Every row comes from one small tree of marks. The marks that hang from a mark follow it in brackets, in the order of their numbers. Every link used is in the known rows. Which tree was each row made from?
(in the rows, 128 means zero)
Known rows:
q_130{q_221{q_131 q_832} q_293}: [126 138 150 150 168 147 122 118 148 172 147 146 156 119 144 132 122 172
 146 191 156]
q_857{q_221{q_130 q_287}}: [ 98 120 144 194 166 108 149 114 139 191 145 127 106 147 110 118 144 123
 104 145 183]
q_857{q_221{q_131 q_287}}: [108 128 148 190 178 127 178 124 140 198 167 124 140 152 119 146 160 116
 101 162 179]
q_857{q_221{q_131 q_832{q_293}}}: [114 122 136 186 178 108 149 108 144 176 172 147 121 175 133 187 151 139
 146 151 150]
q_293{q_130 q_832}: [146 153 103 150 137  96 129  93  80 166 128 146 123 127 119 173 115 155
 168 133 141]
q_131{q_221{q_130 q_287}}: [ 91 117 169 150 174 119 157 112 124 155 133 119 116 129  89 101 115 138
 109 143 193]
q_832{q_221{q_130{q_293} q_287}}: [ 85 116 146 198 133 101 126  70 149 194 112 135  99 104 109 105 116 159
 129 150 167]
q_287{q_221{q_131 q_832{q_293{q_130}}}}: [130 122 115 166 165 112 154 105  62 182 178 142 148 159 122 188 132 160
 164 130 127]
q_221{q_130 q_131 q_832}: [110 103 141 169 144 137 151 107 130 172 136 143 134 167 122 142 135 176
 137 178 158]
q_221{q_131 q_287 q_832{q_293{q_130}}}: [118 109 129 192 178 121 160  99 112 193 166 132 144 181 141 219 139 129
 150 144 138]
q_678{q_221}: [126 148 149 174 125 107 137 131 102 131 141 125 145 132 115 111 128 144
 155 138 141]
q_857{q_221{q_130 q_131 q_287}}: [ 84 105 154 195 163 130 170 111 144 215 154 115 126 157 101 129 153 128
  90 168 188]
q_130{q_221{q_287} q_293}: [119 145 155 152 174 133 108 121 137 174 136 129 137  87 140 111 118 133
 124 157 170]
q_293{q_130 q_832{q_221{q_131 q_287}}}: [110 135 130 193 135 108 168  71 107 196 151 136 141 149 109 189 122 169
 168 147 149]
q_221{q_287}: [127 135 145 167 165 116 144 122 115 156 140 133 130 128 134 140 141 124
 124 141 163]
q_221{q_130{q_293} q_131 q_287 q_832}: [ 91  91 145 184 158 138 155  86 152 204 137 128 130 140 129 138 139 159
 120 203 188]
q_678{q_221{q_130{q_293}}}: [ 95 124 145 180 106 109 119  99 121 170 113 111 121 104  98  79 110 157
 137 159 158]
q_293{q_130{q_221{q_131 q_287}} q_832}: [119 137 146 154 161 145 142 109  97 195 161 123 166 137 120 177 113 155
 153 156 158]
q_832{q_221{q_130 q_131} q_293}: [ 77 102 154 187 122 114 125  67 129 188 124 130 107 149  95 154 114 171
 139 123 130]
q_678{q_221{q_131 q_832}}: [122 127 157 184 136 126 168 131 122 140 166 132 170 170 128 136 141 166
 170 174 145]
q_130{q_221{q_131 q_287 q_832} q_293}: [113 126 162 165 183 154 137 118 153 183 163 135 162 126 150 139 129 155
 138 194 174]
q_293{q_832}: [133 147 123 138 140 103 125  98  97 138 131 147 117 115 125 154 122 164
 163 146 157]
q_131{q_221}: [128 153 150 130 172 110 145 123 116 129 130 136 124 116  99 113 116 142
 128 134 167]
q_221{q_131 q_287 q_832}: [121 113 150 178 176 136 174 121 134 164 164 141 153 167 146 167 154 145
 138 179 167]
q_287{q_221{q_130}}: [114 124 131 145 140 112 132 112  68 163 139 136 120 110 100  90 126 167
 127 131 158]

Write each row's tree:
[110 104 137 155 150 131 163 111  86 169 163 140 144 151 112 119 138 189
 140 168 163]
q_287{q_221{q_130 q_131 q_832}}
[133 127 134 151 165 128 169 124  84 154 176 151 158 144 129 136 148 177
 152 165 155]
q_287{q_221{q_131 q_832}}
[104 130 164 155 169 156 128 116 141 196 145 116 158  99 131 123 124 137
 110 178 172]
q_130{q_221{q_131 q_287} q_293}
[ 98 129 132 184 117  97 110  68 142 184  98 144  93  98 104 100 106 177
 138 145 149]
q_832{q_221{q_130{q_293}}}
[ 90 129 140 119 141 101 124  68 122 160 108 128  93  85  79 103  90 179
 139 165 198]
q_131{q_221{q_130{q_293{q_832}}}}
[139 151 144 167 176 132 125 135 102 179 147 133 154 130 133 144 117 124
 138 126 142]
q_293{q_130{q_221{q_287}}}
[108 114 158 186 137 116 148 115 119 143 168 125 153 174 129 169 133 159
 177 152 133]
q_678{q_221{q_131 q_832{q_293}}}
[132 124 123 191 181  98 139 103 109 170 157 145 121 168 149 208 131 124
 166 122 136]
q_221{q_287 q_832{q_293{q_130}}}
[ 99 119 141 209 150 108 150  78 114 206 149 128 132 159 113 200 124 135
 145 111 124]
q_832{q_221{q_131 q_287} q_293{q_130}}
[118 114 136 151 168 116 149 109  79 154 180 144 140 146 129 168 141 166
 158 141 143]
q_287{q_221{q_131 q_832{q_293}}}
[ 98  92 154 183 163 142 169 106 136 182 152 133 140 173 131 149 145 157
 128 183 175]
q_221{q_130 q_131 q_287 q_832}
[ 80 109 154 183 103 132 139  95 127 193 120  97 143 118  90  93 116 162
 122 181 161]
q_678{q_221{q_130{q_293} q_131}}
[ 70 102 156 200 132 125 147  65 153 216 120 121 120 115 101 118 123 166
 115 172 171]
q_832{q_221{q_130{q_293} q_131 q_287}}
[ 94 111 157 158 183 112 153  94 153 161 137 133 109 124 110 106 113 156
 129 176 207]
q_131{q_221{q_130{q_293} q_287 q_832}}
[ 86  99 169 159 190 107 145  98 134 142 153 133 102 158 110 149 114 145
 144 135 184]
q_131{q_221{q_130 q_287 q_832{q_293}}}
[ 75 109 148 168  93 121 135  74 113 187 127 102 135 110  87 112 108 186
 153 192 176]
q_678{q_221{q_130{q_293{q_832}} q_131}}
[ 68  98 168 196 120 136 155  97 133 201 135  87 147 122  96  98 126 146
 113 185 181]
q_678{q_221{q_130{q_293} q_131 q_287}}
[121 125 171 164 188 156 149 139 139 160 174 141 170 158 153 151 138 156
 147 177 164]
q_130{q_221{q_131 q_287 q_832}}
[ 79 105 155 198 139  96 120  72 129 176 131 131  92 142 112 150 117 150
 143 108 145]
q_832{q_221{q_130 q_287} q_293}
[122 130 142 170 202  95 157 105 116 151 165 141 122 163 118 188 116 126
 161 119 158]
q_131{q_221{q_287 q_832{q_293{q_130}}}}
[ 82 114 142 185 115 121 131  66 148 205 107 131 116 111  95 110 112 182
 123 167 152]
q_832{q_221{q_130{q_293} q_131}}
[121 135 141 155 160 139 111 115  98 194 146 124 152 140 119 180 106 136
 141 118 113]
q_832{q_293{q_130{q_221{q_131}}}}
[133 131 150 178 187 150 156 133 122 187 172 140 178 170 146 172 129 148
 153 163 147]
q_293{q_130{q_221{q_131 q_287 q_832}}}
[109 124 155 170 177 143 126 115 105 205 161 114 157 147 125 189 117 121
 129 123 133]
q_832{q_293{q_130{q_221{q_131 q_287}}}}
[ 97 132 116 166 134  89 117  72 136 197 122 135  84 101 101 120 120 164
 135 169 190]
q_857{q_221{q_130{q_293{q_832}}}}
[106 102 153 178 179 125 154 103 129 166 169 134 136 170 147 198 147 135
 146 157 156]
q_221{q_131 q_287 q_832{q_293}}
[106 111 138 190 161 123 165 111 152 193 155 145 126 178 117 137 148 162
 127 179 172]
q_857{q_221{q_130 q_131 q_832}}
[ 71 104 156 184 124 118 157  63 126 187 142 130 122 145 100 152 122 188
 152 163 174]
q_293{q_832{q_221{q_130 q_131 q_287}}}
[ 98 130 158 140 160 146 125  95 128 189 150 119 151  94 128 143 115 162
 140 188 186]
q_130{q_221{q_131 q_287} q_293{q_832}}
[124 137 152 168 174 155 146 131 107 201 156 120 175 144 125 157 124 132
 125 146 145]
q_293{q_130{q_221{q_131 q_287}}}
